Each row was made from one walk, in order. Every step used is in the known rows, and no mark comes twice. Write each row's walk.
Known rows
dakek mepon rume lokon sodif gufa revo: [ 10.1 -19.0 -19.1  32.9  -8.0  34.9   6.1   5.5  25.6  -7.4   4.2 -21.8
  38.5   3.9  -2.5  46.3  -4.1 -59.2 -18.1  19.2  45.8]
dakek mepon rume lokon sodif: [  4.8 -35.1 -41.1  -3.2 -10.2  17.5 -12.6  14.0  49.1  -2.7  17.3 -33.0
  31.4 -14.9  -2.2  49.6  -1.5 -53.5  -8.9   7.7  11.9]
rume sodif gufa revo: [ 36.4  13.5  22.1  47.8   8.2  26.7  17.4 -23.1  -1.9 -36.7   4.3  -3.4
   1.1  13.3  11.7   4.3  -2.2 -42.4 -13.7  -1.8  48.0]
sodif gufa revo mepon: [  2.8   5.1  -2.6  47.3 -20.5  -1.8   8.1 -24.6 -11.9 -14.7 -12.5   5.5
   7.0  24.6   5.2  15.9 -12.3  -4.3 -29.6  31.6  47.0]
revo gufa: [ 16.1 -26.5  -1.9   7.3   2.8   1.0 -19.8   0.6   1.8 -13.5  24.3   1.8
  -1.7 -18.5   2.9  27.2 -14.7 -37.3   4.7  19.9  29.3]
sodif gufa revo mepon rume lokon: [ -2.1  -0.7 -28.2  31.7 -19.5  24.8   5.9   1.8   6.9 -24.0 -38.5 -23.9
  19.1   3.6   5.9  40.9 -33.1 -28.4 -25.8  23.4  44.2]
dakek mepon: [ 14.5 -19.5  -4.8  18.8  -5.5  -9.4  -4.1  -9.0  20.0  -5.2  23.4 -14.5
  23.1  10.7  20.1  25.5  11.7 -16.4  -1.8  19.4  19.5]
dakek mepon revo gufa sodif lokon: [ -1.9  -0.1  10.5  34.4  -6.6 -12.0  11.3 -22.0   1.5 -26.9  55.8 -36.1
  16.9 -11.6   7.9  70.5   6.9 -63.2 -10.6  35.6  27.8]
gufa sodif lokon rume: [  2.5  -5.7 -12.9   1.1  27.5 -18.3  20.4 -21.6  22.3 -22.8  44.2 -40.8
  -9.9 -36.9   9.8  74.4 -25.5   3.7  12.7 -15.9 -16.7]
dakek mepon revo gufa sodif: [ -5.2  -7.9   4.6  50.7 -13.6  -2.0 -12.2 -17.4   5.6 -16.8  45.3 -29.7
  14.5   1.9   6.6  51.2  13.6 -73.4 -12.5  38.6  29.8]
rume lokon sodif gufa: [ 26.8 -10.6   1.4  26.8 -16.0  43.9  -0.7   4.1  22.7  -6.9  40.5  18.0
   0.0  -2.3   9.0  31.0   0.6 -21.1 -11.2  13.0  19.9]
revo gufa sodif: [  9.3 -24.2   0.6  17.3  -4.4  -7.3 -15.4 -17.2  16.0  -4.3  36.8 -23.1
  -2.2 -32.3   7.1  45.8 -10.1 -46.4  12.1   6.4  18.3]
rume sodif gufa revo mepon: [ 24.3   7.2   1.9  52.0 -13.6  10.6  12.8 -29.3  -9.7 -33.2 -13.7   0.0
   5.6  22.5  16.0   4.8   0.5 -21.2 -31.7   6.5  45.1]
mepon revo gufa sodif: [ -8.4   6.3   3.7  42.5 -11.8   7.0 -15.0 -21.5   6.4 -23.4  35.1 -25.9
  -5.8 -17.2  -6.6  44.6  -8.6 -69.7  -4.1  26.1  22.7]
sodif gufa revo mepon rume: [ -5.8  -1.5 -30.1  34.3 -10.6  -0.8  -2.7 -22.4  -0.4 -29.6 -38.8 -21.8
  13.5   3.3   1.8  29.2 -29.1  -9.5 -18.5  24.3  42.9]
rume sodif: [ 31.1  -1.8  -1.3  13.6   3.8   5.6   0.1 -16.2  20.5 -32.3  15.7  -8.7
  -2.9 -10.4  15.2   6.5  -1.0 -32.8  -3.0 -17.2  13.2]
rume lokon sodif gufa revo: [ 10.7   0.3  10.0  37.8 -15.5  42.7  17.4  -0.4  12.2  -8.4  22.4  13.7
   7.7   7.0  -4.8  26.2  -9.4 -46.0 -18.6  19.7  35.8]
rume sodif gufa revo mepon dakek: [ 21.2  -7.3  23.3  46.4 -21.2  23.9   3.3 -32.8  -6.5 -59.8 -40.3  -2.3
  22.8  21.0  26.1   6.6   0.3 -32.6 -56.5   3.0  40.1]
dakek mepon revo: [ -2.9   7.3  -3.2  47.5 -11.0   3.6  -4.0 -14.0  12.4 -24.3  24.0 -12.0
  20.4  25.9   6.0  28.0  17.3 -44.5 -20.4  39.2  23.8]

Write each row's walk
[ -0.3 -22.1 -37.5  -7.8  -8.1  21.8 -14.8   7.8  48.5 -10.5   9.4 -23.7
  10.2 -34.8  -8.7  43.3 -24.5 -44.6   5.0  -3.7   4.0]
mepon rume lokon sodif
[  2.3   3.8   6.3   5.3  -7.7 -19.1  26.1 -33.0  25.9 -19.7  37.6 -38.9
  -4.3 -36.6  13.8  56.3  -9.2  -6.0  11.7  -7.1  -4.6]
gufa sodif lokon
[  5.3 -23.7 -10.8  -0.4  33.1 -15.4   6.5  -9.2   5.7 -24.4  57.6 -31.7
  -8.8 -44.2   6.0  85.9 -31.5 -20.4  10.1  -3.5   4.9]
revo gufa sodif lokon rume
[ -3.3   4.8   2.5  35.5  -3.4   9.1 -21.8  -5.7  -4.7 -32.2  22.1   2.4
  -3.0   0.7  -8.9  28.0 -10.8 -59.4 -15.2  41.5  36.3]
mepon revo gufa
[  6.0 -12.5 -10.8   5.0 -17.5  25.7  -9.3   6.9  35.1   0.8  33.8   5.9
   2.6 -13.9  -4.5  32.6  -5.8 -39.1  -3.6   4.8   4.9]
rume lokon sodif
[ 27.5   5.7  -8.2  36.3  16.9  25.7   9.4 -20.1   6.1 -46.3 -19.7 -31.4
   6.0  -9.0   5.0  13.1 -22.4 -47.5  -8.5 -14.4  47.4]
mepon rume sodif gufa revo
[ 18.0 -14.5   2.5  43.6  10.7  30.2  -0.8 -17.2  -7.9 -67.1 -29.8  -4.7
  22.0  18.3  22.5  27.7 -13.1 -22.9 -59.5  -1.9  33.1]
lokon rume sodif gufa revo mepon dakek
[ 13.8   8.9  18.0  45.5  -0.6  16.3  15.7 -20.6  -6.7 -18.3   2.9   2.8
   4.8  13.1   3.6  12.2 -13.4 -22.0  -6.8  22.1  45.4]
sodif gufa revo
[  9.4   1.4   9.5  36.3  -4.0  15.6   8.8 -25.9   5.3  -8.4  24.1  12.0
   3.9   0.6  -7.3  17.0  -4.3 -30.3 -11.4  20.9  41.1]
lokon sodif gufa revo
[ -2.1 -16.9  12.6  37.2 -41.4  40.2  -0.4  -8.6   8.7 -29.2 -20.5  12.6
  32.4  15.9   7.0  28.5  -4.4 -40.3 -59.4  28.7  34.2]
rume lokon sodif gufa revo mepon dakek
[ 23.5 -11.6 -20.8  13.0  35.0   8.6  -5.9  -4.3  19.3 -39.6  25.9 -11.1
  -7.6 -10.1  14.4  30.6 -13.5 -24.5  -1.6 -25.1   2.6]
lokon rume sodif
[ -4.8  -5.0 -10.4  37.8 -25.2  -2.1  -0.2 -32.1  -2.0  -7.0   8.5  15.5
   8.1  13.1  -6.0  20.8  -2.1 -13.2 -30.0  30.7  41.0]
lokon sodif gufa revo mepon
[  4.6 -19.0 -48.5  15.3 -28.0  22.5 -14.4   2.1  26.9 -12.8  -0.4 -10.7
   9.3 -11.4   4.1  46.8 -13.0 -10.1 -18.3  15.3  19.1]
revo mepon rume lokon sodif gufa
[ -0.1   9.1 -28.4  -4.4   0.2 -19.1  21.8 -28.9   7.4 -53.5 -31.8 -44.6
  14.5 -24.1  -3.3  33.7 -28.3 -33.0 -19.7  -5.8  33.7]
gufa revo mepon rume sodif lokon
[ 27.6 -10.2 -40.2  25.8  -6.3   8.9  -7.9 -20.9  13.0 -43.9 -18.8 -26.7
   2.9  -7.1  21.6  24.1  -9.7  -1.8 -13.6  -8.6  28.7]
revo mepon rume sodif gufa
[ 20.3  -1.0 -19.5  47.7  18.4  13.1   6.2 -18.6 -11.2 -41.6  -4.1  -0.2
   3.4  20.8  12.9  27.6 -12.5 -16.5 -33.1  -0.8  37.7]
lokon rume sodif gufa revo mepon
[ -7.6  -9.4  -9.4  33.1  23.4 -10.7   4.9  -9.8   2.9 -34.2  60.3 -39.3
  13.4 -12.4   3.5  90.0  -5.4 -51.1 -13.1  30.3  16.0]
dakek mepon revo gufa sodif lokon rume
